In the rows, 128 means zero.
Known rows, with every step that occurs:
Y/V/N: [132 148 118 117 119 113  90 176 150 155 128 152 101 108 132  93 192 113
 111 120]
Y/V/N/C/H/S: [153 149  98 116 116 139 123 174 172 175 110 163 126  97 121 121 157 151
 166  94]
N/C/Y/V: [156 173  97  92 131 103 131 150 145 145 157 115  90 135 174 128 181 105
 110 160]
N/C/Y: [159 161 115  96 136 121 145 174 132 150 132 105 112 138 163 122 168 140
  94 153]
N/C: [148 150 103 111 139 133 119 169 144 171 119 120 125 123 146 115 167 133
 116 141]
V/H/S/N/C/Y: [152 157 134  87 128 104 176 174 155  96 129  60  95 113 181 146 166 180
 104 137]
V/N/C/P: [139 120 106 130 119 134 101 204 132 189  81 135 142 130 130  90 137 147
  95 109]
P/V/H/S/N/C/Y: [162 127 131  99 101 105 191 173 141  69 136  75  82 116 155 145 145 154
 119 128]
P/V/N/C/H: [183 120 110 121 106 148 132 213 138 176  82 160 121 108  82 106 123 132
 156  95]
N/C/Y/V/H: [150 150 100  92 133  81 134 150 162 135 176  88  63 105 185 141 150  94
 112 174]
V/H: [137 105 127 117 143 106 128 163 168 152 152 114  94  85 161 110 148 119
  90 164]
N/C/P/V: [168  85  98 144 116 134 131 158 133 164 118 142 121 132 134 113 113 118
 103 129]
H/S/Y/C: [148 148 154 127 119 162 146 143 131 130 129 101 131 151 124 120 199 127
  90  95]
Y/C/H: [192 124 136 116 146 159 163 188 158 178 101 108 122 106 101 102 150 131
 127 129]
H/S/N/C: [145 173 122 105 131 137 141 168 147 124  96 105 130 120 149 124 189 188
 120 112]
C/H/S/P/V/N: [127  56 130 154 112 171 179 197 149 162  93 230 129  97 103 100 115 136
 123  96]
P/V/H: [149  76 127 131 121 112 146 160 153 122 161 127  85  88 140 111 129  94
 104 150]
S/P: [108 100 119 135 155 145 141 176 144 179 128 187 114 115 152  96 151 119
  78 163]
S/N/C: [165 180 120  87 144 124 116 192 140 144  89  93 114 121 140 109 189 159
 114 137]
H/S/N/C/P: [146 130 121 120 136 135 145 162 149 145  90 110 136 127 159 113 157 201
  97 112]
V/N/C/H/S: [161 139 116 119 116 157 137 194 159 180  84 155 149  93 116 118 141 181
 148  85]
P/V: [155  95 125 132 121 132 136 158 134 136 137 149 108 116 128 101 155 107
 103 136]

Rows:
[154 187 117  85 125 102 153 151 150  98 134  93  95 135 178 140 206 159
 118 129] | H/S/N/C/Y/V
[152  68 130 149 106 134 121 189 125 155  99 166 120 122 113  82 126 120
  79 103] | C/P/V/N
[135  24 122 162 113 124 172 127 161 129 157 140 105  94 161 122  97 127
  86 127] | C/P/V/H/S
[130 115 127 111 127  93 163 119 176 105 193 109  81  93 203 139 167 117
  98 159] | C/Y/V/H/S
[158  64  99 142 118 114 141 159 150 155 140 118  95 112 145 122  88 103
 107 142] | N/C/P/V/H
[ 93  65 126 164  92 162 166 185 125 140 109 217 121 116 114  99 150 123
  99  98] | H/S/P/V/N
[112  97 115 139  83 155 186 196 111 134 109 187 115 146 127 121 145 122
 111 103] | H/S/P/V/N/C/Y
[144  52 128 162 119 189 218 171 147 153 111 182 116 115  86 113 119 114
 137 106] | Y/C/H/S/P/V
[162  96 130 143 139 151 147 168 138 163 108  99 125 138 121  90 146 129
  86 130] | Y/C/P
[160  60 147 146 102 133 197 163 149  86 105  74  95 115 116 111 126 146
 106 104] | Y/C/P/V/H/S/N
[152  98 149 136  98 145 165 139 137  96 155  89  98 125 111 135 154  88
 107  99] | P/V/H/S/Y/C
[136 139 101 108 116  95 161 126 167 118 183 100  81 105 195 158 159 120
 123 150] | N/C/Y/V/H/S
[150  82 120 141 108 125 142 124 141 137 154 126 113 130 156 139  98 104
  86 113] | N/C/P/V/H/S/Y
[ 83  78 105 151 136 124 154 132 182 144 183 182  83  81 182 131 145  94
 107 158] | Y/V/H/S/P
[176 142 131 118  94 156 129 183 132 159  95 163 135 127  92 127 135 134
 135  64] | P/V/N/C/H/S/Y
[145  73 100 150 124 172 189 168 152 171 118 211 124 104 119 124  99 134
 146 118] | N/C/H/S/P/V
[159 180 135  86 127 122 172 172 136 103 108  82 120 137 167 130 192 189
 103 124] | H/S/N/C/Y
[175 160 129 104 147 149 128 147 158 178 120 146 143 123 140 137 147 150
 118 111] | N/C/H/S/Y
[150  32 133 169 100 149 198 142 148 115 145  98 102 111 122 119 106 115
 108 109] | Y/C/P/V/H/S
[171 190 131  71 141 109 144 197 131 121 103  78 100 141 159 116 186 165
  91 148] | S/N/C/Y
[112 102  99 145  92 156 137 219 116 169  99 197 110 131  95  98 135  98
 125 111] | S/P/V/N/C
[122 163 138 112 109 129  86 142 145 142 139 157 120 127 141 115 205 112
  92  86] | H/S/Y/V/N
[145 159 112 115 113 135 100 210 133 176  89 131 131 121 119 104 171 145
 122 110] | V/N/C
[147 164 128  97 148 109  80 129 146 152 163 140 101 129 162 113 195  78
  78 139] | S/Y/V
[143 148 127 100 145  91  89 125 168 143 182 117  74 102 170 127 166  66
  80 155] | S/Y/V/H
